What can hang from each mark
C: L U
G: P
M: N R S
U: C J
P: F G H R
R: P
F: B
Q: A
E: J
J: E Q S T
W: M
N: M
Z: J
B: F
A: Q V
K: P
D: J
S: J M
L: C

Every row comes from one small tree of marks. The marks that hang from a mark follow it in brackets, in alphabetical order. Every link used is in the known rows. Which tree was each row made from?
(in the rows, 128 means zero)
Known rows
M(N R(P(F G))): [127 134 128 124 131 125 145 131 117 124 119 142 135 140 137 132 127 116
 132 131 126 153 134 124 127 131 162 120 162 142 151 136 120 126 130 143
 122 139 137 131 126 132 111 127 125 102 142 122  91 125 128 128]
D(J(E S(M(R)))): [123 113 112 117 129 111 151 136 106 131 143 117 125 122 135 129 120 124
 132 122 133 153 132 122 121 128 139 141 133 121 150 107 139 119 123 126
 137 126 142 140 133 128 131 117 122 109 116 133  70 126 129 129]
U(C J(E Q S)): [122 148 125 113 130  77 131 155  85 130 144 150 130 148 133 128 118 124
 136 132 130 131 125 120 123 116 146 137 126 124 116  97 128 124 128 123
 143 130 104 146 125 131 122 114 132 105 131 129  35 116 141 122]
L(C(U(J(E T)))): [120 144 138 115 119 116 131 131  46 125 131 128 141 129 121 128 120 128
 119 136 127 133 118 126 123 133 146 125 130 127 129 128 126 130 124 122
 135 131 118 145 124 137 126 111 123 114 130 126 111 119 134 126]
N(M(R S(J(E T)))): [131 142 115 116 131 119 151 136 103 133 132 131 142 132 129 129 116 102
 128 125 135 150 145 125 115 144 135 140 137 124 143 120 149 126 117 138
 134 124 136 142 133 136 128 122 110 121 104 128 100 120 143 125]
M(S(J)): [136 147 133 122 130 123 124 133 126 128 141 130 131 132 137 128 111 103
 129 124 132 127 139 129 127 130 131 143 132 129 139 110 129 127 119 134
 134 131 130 126 127 128 125 117 122 129 131 129 129 120 142 128]
Z(J(E S)): [122 152 128 122 133 112 132 130 103 130 143 134 126 123 134 128 117 128
 124 126 133 123 124 123 134 126 136 137 123 123 118 101 138 120 122 124
 141 130 132 143 126 128 131 112 140 115 130 132  81 117 137 126]
U(C): [127 132 126 120 127 118 126 139 124 127 130 136 132 137 129 129 132 129
 127 130 126 133 135 128 126 121 135 128 130 128 130 131 120 133 129 125
 129 132 105 131 124 125 120 108 129 126 123 125 121 127 130 128]
C(L): [124 137 135 132 126 129 127 114 111 127 127 127 132 130 127 126 126 129
 130 128 127 125 128 126 124 128 131 127 126 124 136 123 129 125 125 128
 139 127 126 130 133 119 124 122 128 128 135 117 135 131 133 128]
W(M(N S(J(Q)))): [136 144 121 127 125  98 142 140 105 127 125 136 143 141 136 129 116  97
 153 121 131 121 134 126 122 126 141 141 166 129 142 114 144 130 118 137
 125 139 123 123 129 129 128 139 115 115 131 127  93 120 144 129]
Z(J(E Q(A(V)) S T)): [119 146 132 127 130  86 135 141  99 125 139 166 156 126 124 125 106 132
 126 126 133 136 116 115 126 117 156 139 115 131 111  98 149 123 125 128
 144 128 129 137 125 135 133 158 130 107 135 133  39 115 136 116]
N(M(R(P(F G)) S)): [131 128 110 128 129 135 140 135 121 135 118 130 138 137 141 135 128 102
 130 121 133 149 138 124 125 146 151 130 138 138 147 120 136 130 123 142
 129 123 140 134 129 131 111 114 128 113 120 122  87 130 130 122]
L(C(U(J(Q(A) S T)))): [118 150 139 120 117 102 123 137  55 125 129 156 149 121 124 128 114 129
 115 127 129 144 113 121 121 130 148 132 132 135 130 104 127 131 125 125
 144 127 122 129 123 135 130 129 119 112 135 125  71 119 134 119]
P(F(B)): [136 125 127 127 133 128 129 125 116 134 136 136 131 131 139 134 127 129
 126 130 127 128 146 124 133 125 151 123 131 135 133 121 114 115 127 128
 124 125 130 131 126 137 118 122 125 113 129 123  98 129 125 126]
E(J(Q(A(V)) S(M(N)) T)): [123 108 121 118 124  90 131 144 114 119 139 146 160 123 127 123 102 138
 120 120 131 146 133 116 115 114 152 140 153 139 141 105 149 124 128 135
 131 135 126 120 125 133 127 167 112 108 136 125  56 124 124 115]
R(P(F G H)): [128 123 129 122 126 136 123 139 109 129 126 135 133 135 136 135 130 129
 134 134 125 128 126 121 130 132 160 121 104 150 153 118 119 127 131 134
 126 130 139 131 123 134 111 133 144 111 149 121  99 140 132 122]
G(P(F H R)): [136 126 130 116 125 135 116 143 105 136 132 112 133 132 138 133 135 119
 130 136 123 149 130 118 124 126 157 122 122 150 160 137 117 130 131 135
 114 112 141 136 123 133 119 136 142 104 117 135 125 140 132 129]
L(C(U(J(E S(M(N)) T)))): [119 144 129 119 118 109 136 133  43 123 126 119 140 126 127 126 116 124
 119 128 131 129 123 122 120 133 151 133 160 128 146 113 134 128 121 124
 132 138 118 145 122 135 125 111 118 101 127 122  90 124 133 125]
L(C): [124 133 130 120 122 137 128 127 120 126 120 122 120 129 129 128 132 128
 110 132 126 136 124 128 127 130 139 126 137 127 131 131 124 139 127 123
 126 132 107 130 124 125 125 110 127 125 122 126 117 125 131 129]
W(M(N R(P(F G H)))): [127 127 113 121 126 127 158 138 101 130 108 136 143 142 137 134 136 118
 154 130 127 146 129 123 123 131 167 121 151 145 158 136 130 128 128 141
 118 139 141 130 128 132 115 138 124 102 144 123  97 137 127 126]
R(P(F(B) G H)): [134 124 126 118 127 132 124 133 111 131 131 138 135 138 140 133 128 130
 131 135 125 131 139 119 134 131 159 117 104 148 155 112 116 126 128 132
 130 131 143 128 121 135 101 131 137 114 151 117  70 140 125 120]
S(M(N R(P(F G)))): [129 129 112 132 127 129 147 137 118 126 117 116 136 132 136 132 129 116
 133 124 127 150 142 123 123 133 156 125 164 142 169 135 126 120 129 142
 119 137 135 131 126 129 110 122 124 104 140 121  86 138 121 126]
R(P): [132 130 131 125 125 126 126 130 126 126 124 126 134 132 130 127 123 128
 124 127 127 131 125 125 128 133 122 125 123 126 140 124 131 140 130 128
 132 129 136 129 127 126 127 118 141 135 147 121 124 126 126 124]
W(M(N R(P(H)))): [133 130 114 113 125 118 162 135 113 128 107 126 143 139 133 128 130 118
 148 126 128 149 127 125 120 133 143 124 151 131 153 139 138 139 126 138
 120 140 148 127 132 128 129 141 122 118 142 122 121 134 124 127]
S(J(E T) M(N R)): [129 145 119 119 128 109 161 140  95 123 133 119 143 128 123 126 114 117
 132 130 128 150 151 124 112 130 141 137 163 126 168 135 141 113 123 139
 125 139 130 141 130 136 127 131 104 112 124 127  97 126 139 128]
U(C(L) J(E Q(A) T)): [119 155 139 113 125  76 132 146  79 123 139 177 158 140 117 129 113 127
 138 138 125 139 125 117 110 116 156 128 116 128 132 112 124 119 126 128
 156 127  96 144 131 129 123 124 116 111 144 119  65 119 140 116]
A(Q V): [127 129 125 135 128 105 130 139 143 119 128 114 142 157 127 123 114 136
 136 128 126 125 133 124 122 118 161 131 123 130  88 133 134 126 131 129
 112 128 129 119 125 129 129 174 135 128 129 131 105 128 127 125]
J(E Q S(M) T): [123 117 118 136 123  95 142 142  71 131 122 131 141 119 124 125 126 128
 130 130 136 134 125 116 120 124 132 142 127 123 138  93 156 126 125 126
 138 123 128 147 130 136 132 141 120 103 135 125  37 132 137 120]
B(F): [129 131 124 134 131 123 130 126 112 123 131 125 128 128 130 135 124 130
 130 126 131 132 132 124 127 132 152 125 127 129 134 130 126 123 126 127
 125 118 123 122 129 136 129 131 129 152 128 128 129 128 134 130]
K(P(H R)): [131 134 123 115 123 127 120 137 120 133 140 113 132 129 130 129 128 121
 128 130 125 151 128 120 123 130 136 122 103 141 148 128 127 117 129 131
 124 127 142 133 132 126 117 153 139 132 140 141 116 139 130 130]
M(N R(P) S): [136 137 132 112 132 115 149 126 135 124 115 134 137 139 142 125 117  92
 126 125 133 156 130 127 125 134 135 133 168 127 143 124 130 142 121 144
 129 142 146 128 132 125 125 126 118 116 146 121 123 120 127 130]
U(J(E Q S(M(R(P))) T)): [130 142 117 121 127  87 150 152  70 130 130 126 145 131 129 126 114 121
 133 130 133 156 128 117 117 129 132 138 131 124 139  99 146 125 125 131
 143 125 137 144 133 139 130 127 125 107 151 124  41 124 131 120]
Z(J(E Q S(M(N)) T)): [127 148 123 124 128  86 141 143  77 126 134 128 144 116 126 126 116 123
 129 126 133 133 131 118 126 123 140 139 150 127 130  99 153 118 120 130
 137 136 125 140 127 133 132 138 125  98 130 126  44 123 139 126]
N(M(R(P(H)) S(J(Q T)))): [141 144 117 105 127 108 144 148 100 134 126 125 151 133 132 129 114 100
 128 122 131 161 140 122 116 146 132 138 122 131 152 114 150 136 119 142
 135 127 151 127 133 134 129 147 120 126 120 121  83 131 143 122]
P(F(B) G H R): [129 127 119 120 129 137 116 135 102 138 134 124 128 135 139 136 139 127
 134 139 123 158 147 120 130 122 175 117 119 161 150 123 109 110 124 134
 125 125 132 129 126 138  83 145 121 102 136 127  61 143 129 124]
R(P(F(B) G)): [133 127 126 132 126 131 122 128 115 128 131 138 135 137 139 133 127 129
 129 133 125 130 142 121 135 130 150 118 121 141 149 114 118 127 129 130
 131 128 132 129 121 135 100 112 138 117 150 117  66 129 124 121]
W(M(R S)): [133 129 111 130 129 128 157 130 114 134 112 128 140 132 137 129 133 103
 147 124 135 149 132 131 123 130 135 138 144 124 133 124 138 134 119 137
 128 127 138 130 134 128 128 120 115 121 135 130 126 128 126 128]
C(U(J(E S(M(R))))): [119 143 119 128 128 107 146 135  53 134 138 117 138 129 132 127 115 123
 135 122 134 139 129 125 123 135 138 138 132 126 142 110 133 111 124 130
 139 127 154 148 129 133 128 120 124 107 136 131  82 130 126 123]

Write each row's tree
[129 156 136 115 125 108 122 138  88 122 139 139 149 138 121 129 119 132
 137 134 124 137 138 126 117 119 136 126 132 129 131 122 117 124 122 125
 145 131  95 130 131 127 118 101 121 124 133 114 143 122 137 128] => U(C(L) J(T))
[120 154 140 132 124 112 119 117  48 130 140 129 142 130 131 126 110 130
 137 121 131 121 123 126 126 132 131 133 127 127 136 102 127 117 121 125
 149 126 145 134 132 123 124 118 132 118 142 118 122 127 136 125] => C(L U(J(S)))
[127 144 122 129 125 114 139 137  49 130 134 116 151 119 127 128 117 127
 134 121 133 151 135 127 122 133 128 138 139 132 142 112 132 116 121 130
 138 125 151 132 130 137 128 124 117 112 136 126 115 130 126 125] => C(U(J(S(M(R)) T)))
[123 141 138 124 124  87 133 139  35 128 139 139 154 131 118 128 115 125
 140 133 128 128 118 124 123 130 137 127 119 128 121 119 135 117 125 128
 140 126 139 145 129 141 131 148 123 107 139 129  83 120 136 125] => C(U(J(E Q T)))
[137 129 111 108 129 129 145 135 131 136 117 118 137 134 138 129 123 101
 126 119 133 151 133 125 122 148 135 133 124 130 148 121 142 139 121 140
 130 127 154 130 132 127 126 133 126 126 121 121 113 137 128 122] => N(M(R(P(H)) S))
[122 123 118 125 128 110 161 132  87 126 118 130 138 121 128 125 123 122
 129 130 137 149 134 120 117 127 140 139 161 125 148 111 149 126 123 134
 131 133 134 147 132 136 129 128 107 100 128 124  81 129 131 125] => J(E S(M(N R)) T)
[129 156 136 117 125  87 122 145  74 123 138 145 152 141 120 128 120 129
 139 134 124 142 135 123 116 116 140 127 130 128 126 117 123 124 123 126
 146 130  95 129 132 127 119 119 121 117 137 115  98 122 141 127] => U(C(L) J(Q T))
[123 150 135 117 120 123 123 130  72 127 132 120 133 131 128 129 121 127
 118 128 125 132 121 130 127 135 143 124 135 130 129 130 118 129 125 123
 131 133 120 133 123 129 124 109 129 120 128 127 120 123 130 129] => L(C(U(J)))
[129 147 112 121 128 109 124 154 110 128 140 120 131 136 135 130 120 129
 133 120 130 130 142 124 123 120 136 140 139 131 140 104 121 123 125 124
 135 132 103 129 124 127 118  93 130 119 127 125  98 130 128 124] => U(C J(S(M)))
[135 126 115 115 129 125 152 140 118 129 117 110 138 131 138 131 126 117
 131 124 127 150 140 122 120 134 158 127 152 140 171 137 124 121 129 142
 115 139 146 132 129 130 127 139 124 104 138 120 114 146 122 126] => S(M(N R(P(F H))))
[132 132 114 125 130 118 161 128 121 129 109 134 140 137 138 128 128  97
 150 122 135 145 131 130 122 129 143 136 175 127 136 130 138 134 119 141
 123 138 135 127 134 127 127 129 108 111 130 127 126 124 127 131] => W(M(N R S))
[125 113 126 112 127 100 123 137 100 129 146 133 130 124 134 126 114 135
 118 128 130 142 129 123 128 121 129 137 130 128 121  99 139 126 126 127
 137 127 134 127 128 128 129 139 127 117 138 128  60 118 134 124] => E(J(Q S))
[128 140 135 125 129  91 137 142 113 123 139 164 157 140 127 125 101 106
 132 127 133 134 127 118 117 121 156 144 119 131 132 105 144 127 123 136
 139 129 125 136 126 136 128 158 116 116 135 132  67 116 144 116] => M(S(J(E Q(A(V)) T)))
[120 130 120 121 124 138 115 138 114 133 126 116 125 132 128 130 140 124
 136 136 124 158 129 124 125 126 153 123 115 155 145 129 123 124 126 135
 129 128 130 126 128 129  94 152 124 116 135 132  92 142 132 127] => P(G H R)
[125 115 135 117 122  94 127 140 106 126 143 167 147 114 125 132 113 130
 131 124 131 152 118 118 120 122 137 138 125 132 132  94 138 128 125 126
 148 123 132 116 131 134 138 148 115 113 123 130  66 116 136 123] => D(J(Q(A) S T))
[142 154 135  97 132  93 148 141 114 126 129 134 140 145 141 126 106  88
 130 126 129 161 135 123 121 133 146 139 149 134 156 115 133 135 119 147
 132 145 153 124 131 127 127 156 116 113 147 124  82 124 144 128] => M(N R(P(H)) S(J(Q)))
[126 109 131 111 125 120 123 132  95 127 144 133 140 115 129 127 113 141
 115 132 132 145 135 125 125 122 123 136 133 130 126 104 139 130 123 125
 137 127 131 126 129 135 129 121 119 122 136 124 119 116 132 124] => E(J(S T))
[121 110 116 119 126  91 131 143 131 121 142 140 148 130 133 122 102 134
 119 115 130 139 131 116 119 116 155 141 151 137 141 106 144 120 130 135
 130 136 129 121 123 126 125 163 120 109 135 128  43 126 122 115] => E(J(Q(A(V)) S(M(N))))
[128 142 112 123 130 125 144 141 105 135 132 134 136 142 141 134 116  98
 132 124 133 144 144 122 121 147 156 135 131 134 158 115 139 122 122 141
 133 125 140 146 127 135 111 107 130 111 120 126  62 123 143 120] => N(M(R(P(F G)) S(J(E))))
[138 153 137 112 133 112 150 131 115 123 131 140 144 133 134 127 109  94
 129 128 133 160 145 129 119 129 138 140 173 132 144 123 131 128 115 144
 129 142 134 125 132 134 126 132  98 115 127 126 133 114 143 133] => M(N R S(J(T)))
[114 125 111 132 131  82 161 140 123 124 121 155 144 140 132 121 112 120
 130 119 134 146 121 113 115 119 170 143 151 130 142 108 150 121 132 138
 129 133 137 143 126 128 127 171 114  95 131 133   4 131 125 114] => J(E Q(A(V)) S(M(N R)))
[125 153 144 131 121  95 124 125  28 126 137 132 160 129 118 127 115 128
 140 128 126 132 124 126 120 130 132 126 123 129 130 117 131 115 121 128
 149 125 138 132 135 130 126 143 123 115 145 117 112 126 138 127] => C(L U(J(Q T)))
[137 146 120 121 127 115 160 134 100 126 119 137 152 134 133 129 118  99
 150 125 134 150 143 129 117 129 140 139 176 129 148 126 142 131 115 142
 125 139 132 124 133 134 128 128 100 116 129 126 132 118 139 131] => W(M(N R S(J(T))))
[134 150 117 125 122 121 147 142 105 118 128 114 149 128 125 127 115 118
 132 126 125 159 154 125 115 135 133 132 164 137 182 131 138 125 123 141
 127 140 132 122 126 133 111 123 115 124 139 119  91 129 135 127] => S(J(T) M(N R(P(G))))
[130 139 119 130 123  98 140 150  79 128 139 119 145 124 119 127 117 125
 133 131 127 134 142 120 115 128 133 139 125 125 156 116 148 116 125 130
 133 126 122 142 128 137 130 139 119 118 130 127  59 130 144 123] => S(J(E Q T) M)
[128 126 128 118 123 132 124 135 122 126 124 129 132 134 130 128 128 128
 132 132 125 131 123 124 130 133 138 122 101 142 150 119 129 136 129 132
 135 134 141 125 123 127 110 137 141 127 150 121  96 139 128 123] => R(P(G H))
[137 145 135 100 130 113 153 139  93 131 131 136 146 134 134 127 110  99
 127 135 132 163 135 123 118 135 138 139 114 129 158 112 138 135 118 139
 141 133 155 142 133 136 128 131 119 122 151 124 111 123 144 124] => M(R(P(H)) S(J(E T)))
[121 148 122 121 124  99 133 143  66 127 138 131 145 135 127 126 116 132
 136 131 131 131 139 119 114 120 143 139 131 124 146  98 132 121 121 122
 150 129  98 148 130 128 118  90 122 109 136 114  92 128 138 121] => U(C(L) J(E S(M) T))
[130 110 132 110 125 102 126 139  92 125 143 133 147 119 122 128 118 136
 120 135 125 151 133 125 122 121 127 128 129 130 121 122 138 127 125 129
 135 127 127 125 130 135 130 146 118 123 138 126  94 118 133 126] => E(J(Q T))
[135 127 106 134 128 135 144 132 117 131 124 111 137 129 138 131 132 123
 128 126 126 155 154 123 127 133 147 125 135 138 167 124 123 120 127 136
 128 127 141 130 126 132 103 111 127 116 146 120  60 141 115 122] => S(M(R(P(F(B) G))))
[121 111 125 117 122  79 142 144  99 123 139 158 148 116 124 130 111 124
 134 123 132 143 121 114 114 123 151 140 144 130 153  95 148 121 124 129
 143 131 127 132 129 134 137 149 110  98 122 128  35 121 134 121] => D(J(E Q(A) S(M(N)) T))
[117 144 137 119 118  97 131 136  29 127 130 137 140 129 126 127 118 127
 118 134 130 137 113 121 124 131 148 132 131 126 122 105 135 132 123 121
 141 129 121 146 124 137 128 123 124 103 133 126  61 116 140 124] => L(C(U(J(E Q S T))))
